Each row comes from the steps of one path. Every step used is in the known rows, and no mark comes twice. Write the path behind each row, first mark first.
(in the rows, 128 means zero)
Known rows:
Z/L/D/M/S/H/X: [138 141 171  80 150 126 125  96 121 114 137 175  85 112 157 123 117 118
 150 116 126 136 132  96 123 122 117 124 127 109 149 118 105 143 155  96
 148 124 145 120 111]
L/W/R/Y: [128 113 160 153 118 120 145 160 138 126 117 158 138 122 127 164 154 120
 137 120 120  95 128 150 151 110 144 128 161  98 137 133  96 134 107 133
 123 110 137 136 127]
K/H/S: [114 124 113 139 149 130 131 133  99 129 115 122 155 117 127 133 130 141
 132 145 146 132 123 142 108 137 141 124 147 151 123 155 141 128 130 149
 114 127 135 130 122]
M/S/L/W/R: [100 129 163 131 137 125 147 133 159 129 110 183 131 102 118 145 159 125
 133 117 103 147 123 139 130 100 145 112 149 108 155 124 129 137 124 139
 138 120 161 121 123]
X/H: [122 126  84 116 112 124 136 130 134 128 129 148 133 137 124 108 119 141
 108 127 133 107 140 124 134 122 137 129 156 138 124 145 128 122 121 118
 118 122 119 127 132]
Z/L/W: [118 115 138 117 127 123 139 136 138 121 144 105 137 132 129 114 114 111
 128 135 107 137 123 124 126 114 134 130 166  85 137 120  87 141 130 133
 130 119 112 112 121]
B/H/D: [132 128 107 116 139 124 129 143 120 122 130 166 135 160 136 112  81 147
 119 121 119 123 142 125 158 143 124 134 125 117 114 123 111 131 124 130
 112 144 126 130 127]
Z/L/D/M/S/H/K: [120 152 159  70 155 137 117 108 122 116 140 162 106 143 141 128  77 115
 168 123 126 143 130  99 126 134 116 105 109 120 135 112 123 138 163  88
 163 135 143 120 108]
R/Y: [142 121 150 132 127 123 126 145 126 127 122  94 132 117 138 138 138 126
 129 126 119  98 131 148 144 118 140 139 139 115 134 135 109 129 106 123
 125 120 119 133 141]
B/H/D/L/W/R: [138 115 113 161 124 125 137 154 116 116 124 246 151 172 122 146  91 130
 137 118 135 118 142 139 161 152 112 124 131 101  93 124  86 132 135 131
 117 145 132 121 116]
S/M: [126 125 145 129 131 132 123 129 125 128 138  84 111 106 117 109 110 132
 119 126 112 135 139 128  97 129 148 131 131 120 134 133 123 118 110 138
 137 125 146 134 120]
L/S/H/D/M/C: [124 136 112  97 132 126 126 116 151 127 125 140 119 156 144 145 114 114
 139 111 194 122 123  90 125 151 105 156  85 150 121 100 134 111 137 102
 145 132 117 124 137]
C/M/D: [150 120 113 148 104 127 127 134 132 127 134  69 127 131 131 122 134 139
 103 133 111 121 124 144 144 100 129 156 137 128 141 120 154 125 141 127
 122 124  97 144 131]
K/H/S/L: [ 98 132 119 123 136 129 130 128 114 147 105 115 148 105 123 131 165 139
 134 145 145 157 112 137 101 123 128 106 139 144 137 156 149 136 124 158
 119 125 139 125 132]
K/H: [133 123 109 139 140 133 133 132 100 123 120 115 152 128 123 118 103 138
 130 135 135 122 134 142 105 140 137 106 146 135 127 152 136 132 121 133
 121 129 125 127 123]
L/Z: [136 114 141 147 113 127 118 136 120 122 114  97 131 123 133 109 107 120
 115 127 124 125 125 116 132 139 142  98 162 130 130 129 165 132 127 137
 120 120 134 124 138]
M/S/H/D/L/W: [130 130 106 125 164 127 115 121 134  98 136 223 140 145 113 127  83 105
 138 108 129 121 131 136 136 109 128 124  99 113 123  96 138 124 159 104
 141 124 148 109 121]
M/S/L/W/R/Y: [109 130 189 132 138 121 142 144 157 130 108 183 134 100 127 166 189 123
 140 106  92 123 120 157 141  88 148 112 144 101 160 120 109 143 103 131
 135 115 158 124 131]
D/L/S/M: [139 122 144 163 127 135 118 118 128 133 129  48 113 108 116 139 135 113
 132 136 136 135 132 138  92 165 126 130 106 137  99 127 126 118  99 128
 149 137 118 124 127]
C/M/D/L/S: [160 114 112 181 100 129 120 122 133 132 125  40 131 130 130 150 157 120
 117 145 134 121 117 155 137 132 111 150 113 144 106 115 158 125 134 118
 134 136  74 137 137]
C/M/S/L: [121 147 137 121 136 130 125 120 156 125 121 118 131 106 122 117 145 131
 104 119  77 145 121 146 137  79 131 126 121 113 162 109 154 134 118 134
 141 125 122 127 140]
C/M/D/H: [163 119 114 164  90 130 129 131 128 136 145  40 146 135 114 126 146 117
 116 140 115 116 128 142 152 106 129 161 113 130 139 126 144 121 128 137
 114 127  97 147 132]
B/H: [138 120 132 125 113 127 129 145 115 126 117 130 138 133 144 116 116 140
 132 120 131 123 141 129 147 136 132 135 137 120 119 132 115 136 120 130
 115 151 121 132 126]
R/W: [150 117 122 133 114 123 129 133 134 130 130  91 126 116 138 117 118 104
 122 127 120 106 135 136 135  96 145 120 130 123 125 146 112 128 102 117
 131 108 144 132 136]
Z/L/D: [130 124 147 107 138 127 122 124 118 139 134  97 122 135 138 112  91 114
 128 141 103 150 131 126 135 131 117 120 154 108 121 138  92 143 135 113
 143 121 112 123 123]
X/H/D/M: [133 138  58 102 119 122 127 127 141 120 150 194 121 173 125 108  72 150
 116 126 173  94 145 102 162 136 123 134 146 132 118 122 130 113 125 109
 118 118 122 117 127]
Z/L/S/M: [119 128 168 121 139 129 135 116 139 141 140  16 105 108 124 133 141 120
 131 140  90 149 128 127  77 146 133 131 122 113 126 124  94 133  92 134
 154 131 123 125 120]
L/W/R: [117 112 138 153 113 124 148 148 138 123 118 169 139 126 119 142 122 122
 129 134 128 120 131 129 138 124 143 128 168 110 134 138 116 126 129 141
 124 118 138 130 119]
K/H/S/L/W/R/Y: [ 97 127 157 147 135 124 144 153 122 148  97 184 154 103 118 179 211 134
 151 129 134 132 103 158 120 105 139 100 157 120 145 152 116 147 106 161
 118 107 155 131 126]
S/L/W/R/Y: [115 122 171 138 107 119 145 155 151 144 105 161 130 109 125 160 190 122
 141 121 121 120 116 145 140  97 132 116 155  93 153 134  98 143  98 142
 124 108 140 127 138]
X/H/D/L: [138 127  56 129 128 123 125 126 124 119 142 192 141 176 113 111  80 133
 107 132 142 100 145 135 142 144 112 125 131 135  90 135 113 113 134 107
 118 126 111 114 136]
S/H: [131 125 132 115 116 126 129 133 126 123 111 116 125 117 134 122 115 122
 136 129 139 115 135 121 115 112 132 139 122 123 141 136 141 123 137 114
 132 127 137 129 132]
X/H/S: [105 127  92 117 120 120 134 132 133 131 121 153 141 127 127 124 145 144
 109 137 142 117 129 125 136 119 143 142 154 148 120 150 133 118 134 136
 114 121 132 130 129]
C/M/S/L/D: [115 151 135 118 149 132 109 111 147 138 119 138 121 110 120 114 127 121
 108 116  80 168 114 143 154  79 122 105 124 119 152 108 158 141 127 124
 150 112 126 131 131]
C/M: [137 131 112 143 115 129 127 135 137 123 131  89 135 129 124 114 105 131
 100 134 104 118 128 139 144 100 130 145 141 112 139 123 141 123 121 135
 126 122 104 136 136]
B/H/K: [117 131 124 119 118 135 137 144 114 121 126 155 137 150 131 111 104 145
 137 132 116 126 133 117 140 156 125 113 128 133 112 136 128 136 134 135
 111 155 125 139 127]
X/H/S/M/D: [114 122 114 121 118 127 125 128 128 140 138 120 111 111 120 127 171 153
 115 126 124 133 128 129 104 115 154 148 133 163 128 140 144 115 140 137
 122 119 147 143 110]

Which path is each row?
[124 121 151 123 133 124 143 121 143 138 129  38 128 121 140 138 140 116
 133 151 107 135 124 128 111 149 123 136 139 119 122 130 101 138 109 127
 143 134  99 122 134]
Z/L/S
[138 110 123 158 106 130 103 129 105 132 128 116 116 124 123 129 171 131
 116 118 132 135 122 129  99 139 142 107 133 165 103 133 163 120 151 133
 121 126 144 126 119]
X/H/S/M/D/L/Z
[144 131 125 120 117 130 106 125 122 132 126 119 110 134 141 116  77 121
 137 129 184 135 133 108 169 143 124 129 152 126 121 124 142 128 139 113
 141 118 121 124 119]
L/D/M
[140 117 169 146 122 123 144 156 123 129 109 127 134 118 136 169 145 135
 133 128 115  87 139 155 135 127 139 140 144 115 129 149  92 125 100 126
 124 124 136 140 136]
W/R/Y
[142 126  84 164 162 132 127 117 107 127 126 131 152 155 111 141  93 125
 132 149 153 123 128 147 113 178 106 102 114 154  84 136 139 125 120 125
 126 135 104 119 132]
K/H/D/L/S
[123 134 132  80 140 125 135 114 148 128 139 113 124 161 149 146 115 109
 145 117 165 129 124  91 109 146  97 161  88 129 124 100  92 122 135  97
 151 137 103 111 135]
Z/L/S/H/D/M/C
[100 126 142 126 161 140 127 128  98 134 136 125 146 111 119 129 149 133
 120 113 134 157 120 134  62 140 145 132 115 160 124 145 113 116 126 151
 129 130 145 136 118]
K/H/S/M/C
[ 88 134  96 104 108 118 133 128 144 149 113 144 131 116 126 123 179 142
 114 136 140 139 117 122 127 105 129 125 148 144 136 148 138 128 125 143
 116 119 132 123 139]
X/H/S/L
[116 133  59 107 135 120 134 127 138 124 144 193 132 164 113 103  83 147
 100 131 126 107 141 120 145 126 127 123 144 137 116 134 125 118 127 118
 111 116 127 125 133]
X/H/D
[134 141 137 120 148 128 138 108 134 104 129 169 110  99 133 117 147 134
 107 117  75 111 125 125 116  79 134 138 113 118 169 116 146 125 138 123
 125 125 142 143 131]
C/M/S/H/X
[134 126 138 141 111 141 131 125 113 137 166  59 120 129  97 115 141 124
 141 144 108 129 131 117  91 154 137 126  97 152 127 143 135 116 135 143
 117 132 139 152 116]
S/M/D/H/K
[156 116 115 154 122 127 105 142  97 115 119 170 142 169 138 114  75 128
 122 113 130 125 137 126 153 164 113  94 126 123  86 115 135 135 134 123
 111 148 124 114 137]
B/H/D/L/Z
[156 120 117 169  94 127 135 105 126 131 117  88 102 113 139 148 197 120
 125 143 125 113 112 129 109 123  98 148  96 146 127 122 156 126 151 117
 119 132  93 145 140]
C/M/D/L/S/H/X
[104 152 142 112 145 138 120 109 130 144 137 142 130 126 100 111 130 102
 144 137 101 165 119 117 138 137 117  83 103 148 136 133 150 138 135 130
 133 126 144 134 131]
M/S/L/D/H/K
[112 137 151 107 145 128 128 119 147 128 114 118 128  98 130 117 143 131
 123 121 101 146 127 138 120 106 141 117 129 127 151 125 144 133 125 127
 138 130 143 119 138]
M/S/L
[142 110 159 152 116 133 108 139  93 131 129  98 121 111 140 146 168 144
 141 118 141 147 131 148 114 147 133 154  99 145 100 131 119 127 144 136
 126 157 134 136 110]
B/H/S/M/D/L
[139 144  96 112 181 136 121 118 114 102 142 183 141 152 124 124  60 151
 134 118 154 118 141 131 136 147 140 110 125 138 124 113 148 124 130 115
 130 131 140 115 113]
K/H/D/M/S
[124 131 152 109 154 126 144 107 127 106 122 168 112  93 141 120 143 132
 127 119 103 114 133 116 100 109 140 130 118 133 158 130 138 125 145 119
 118 130 158 134 129]
M/S/H/X
[120 141 149 137 131 131 112 122 150 124 112 112 126 108 123 110 145 126
  99 108  67 150 111 134 134  83 138  86 135 121 160 101 185 140 121 140
 135 119 136 122 145]
C/M/S/L/Z
[138 137 102  98 123 124 119 127 133 116 131 156 112 153 135 125  70 134
 144 125 182 106 140  98 142 130 120 145 110 120 134 113 140 115 142 108
 134 124 139 119 128]
S/H/D/M
[133 115 172 125 131 131 134 117 135 146 143   4 101 105 133 138 168 127
 135 139  93 152 124 132  75 145 135 143 119 132 127 123 109 135 113 126
 146 132 118 135 115]
Z/L/S/M/D
[103 125 178 134 108 117 140 166 137 149  91 193 140 110 141 181 227 138
 150 110 131 134 109 148 160 103 134 123 143 103 142 132  93 152 105 160
 114 129 151 136 127]
B/H/S/L/W/R/Y
[140 105 133 165 109 133 112 131 120 125 147 101 116 120 113 121 140 116
 135 120 138 139 126 142 108 128 139 132 129 122 118 117 129 125 149 128
 135 123 125 124 111]
S/M/D/L/W
[134 138 130 134 151 132 125 125 142 108 132 117 140 118 124 119 109 133
 101 120  81 121 131 150 144  90 146 144 127 120 149 108 149 123 123 126
 136 129 119 132 130]
C/M/S
[132 129 105 103 130 128 124 130 137 118 147 171 132 168 138 116  76 127
 116 112 181 119 135 105 148 148 116 161 124 134 120 110 110 106 145 115
 127 127 110 118 137]
H/D/M/C
[156 104 127 169 104 128 125 121 125 134 117  41 129 126 137 149 157 116
 137 146 159 126 123 146 127 162 118 144 118 156  94 130 147 126 140 113
 132 140  91 129 136]
M/D/L/S
[138 119 137 128 117 124 144 131 112 122 125 164 120 122 149 106 144 146
 116 125 114 119 136 115 136 143 127 130 150 123 130 143 105 139 129 142
  99 145 129 140 130]
B/H/X
[111 129 131 135 154 137 123 128  98 132 127 107 135  99 113 129 132 142
 130 135 129 145 125 141  78 136 152 117 127 148 129 151 136 122 113 159
 129 125 160 135 109]
K/H/S/M
[ 81 122 153 139 114 119 145 145 150 147 105 171 136 102 116 156 184 126
 133 139 141 153 108 125 133 108 136 126 160 117 147 140 127 133 135 168
 123 114 155 127 126]
H/S/L/W/R
[132 130 119 153 154 132 115 116 129 131 146  93 108 136 107 134 101 118
 123 136 127 136 134 134 102 170 117 130  93 132  95 116 125 114 106 129
 146 131 127 124 127]
H/D/L/S/M
[104 136 144  99 128 131 148 116 137 133 127  74 117 131 130 140 137 115
 155 154 106 131 116 105  85 149 110 119 103 132 126 130 118 137 133 117
 141 138 120 130 131]
Z/L/S/H/K
[106 134  77 111 113 130 144 130 131 124 138 174 131 155 109 101 108 143
 116 144 117 107 133 112 122 140 130 105 145 152 116 148 139 121 138 123
 111 126 123 134 132]
X/H/K
[128 143 151 100 127 128 121 120 150 124 120 120 118 108 140 124 129 134
 139 115 151 137 130 120 142 118 138 130 134 124 152 114 146 130 125 122
 146 133 137 110 131]
D/M/S/L
[145 134 104 109 121 124 118 142 121 118 136 170 124 166 146 118  67 151
 135 115 168 115 145 110 174 152 121 145 125 116 114 112 113 127 123 123
 118 146 123 121 121]
B/H/D/M
[134 132  88 111 148 136 127 128 109 117 145 180 150 174 129 117  68 137
 126 115 180 123 134 115 122 156 117 128 122 143 115 125 119 117 136 119
 122 131 110 118 128]
K/H/D/M/C
[141 134 100 114 129 123 121 130 135 115 145 143 119 159 130 116  61 139
 126 132 170 108 140 109 159 147 125 145 137 121 123 115 130 114 132 123
 125 122 124 118 128]
H/D/M
[124 124 151 108 129 124 141 118 140 136 116  51 123 117 143 143 148 112
 147 142 119 131 124 118  94 131 118 139 110 119 132 128 109 138 115 112
 149 133 116 123 131]
Z/L/S/H
[151 116 149 151 110 133 139 114 112 136 161  63 102 100 114 113 183 126
 125 138 108 123 134 116  88 140 138 141 117 138 145 150 120 118 126 149
 103 124 141 152 119]
S/M/D/H/X
[112 144 121 112 126 133 104 120 110 153 108 142 127 117 131 135 133 131
 154 134 201 172 109 118 137 141 116  97 146 146 132 145 159 144 137 140
 135 116 134 119 117]
K/H/S/L/D/M
[146 122  96 146 135 126 121 130 116 116 140 144 138 156 123 118  66 125
 118 139 141 113 140 139 141 151 113 136 122 125  95 128 116 116 140 118
 124 131 114 116 140]
H/D/L
[143 119 132 151 113 126 139 107 120 125 111 118 109 105 139 143 170 111
 142 143 152 112 122 115  93 155 106 129 110 140 115 141 130 124 135 118
 125 135 121 130 144]
D/L/S/H/X
[128 130 127 147  90 125 125 129 139 155 131  42 143 113 115 142 212 119
 119 147 125 149 104 139 144  89 120 160 105 139 150 132 155 128 134 164
 110 123 109 145 141]
C/M/D/H/S/L
[152 122 103 140 128 127 118 141 105 117 131 170 143 168 134 121  76 136
 127 122 136 118 145 140 158 157 108 134 112 120  88 125 100 128 132 119
 119 155 114 119 131]
B/H/D/L
[128 153 137 136 135 132 125  96 138 141 140 146 116 101 110 109 173 110
 109 130  76 157 116 125 146  91 114 107 116 120 161 125 137 139 118 145
 121 112 130 143 135]
C/M/S/L/D/H/X
[140 129 112  98 126 128 125 140 124 119 138 194 140 179 150 117  80 140
 126  96 176 123 139 104 164 155 110 159 115 130 110 103  96 122 139 115
 120 152 110 122 129]
B/H/D/M/C
[110 163 128 125 139 142 116 110 141 143 143 135 133 133  94 113 134 106
 125 136  72 162 113 126 151 104 111  90  95 133 144 120 157 137 126 138
 136 123 129 143 132]
C/M/S/L/D/H/K
[142 137 144 100 133 130 118 120 135 104 120 145 118 114 148 134  99 127
 152 107 165 110 142 114 133 116 143 142 109 129 148 110 153 121 140  99
 150 137 149 118 120]
D/M/S/H
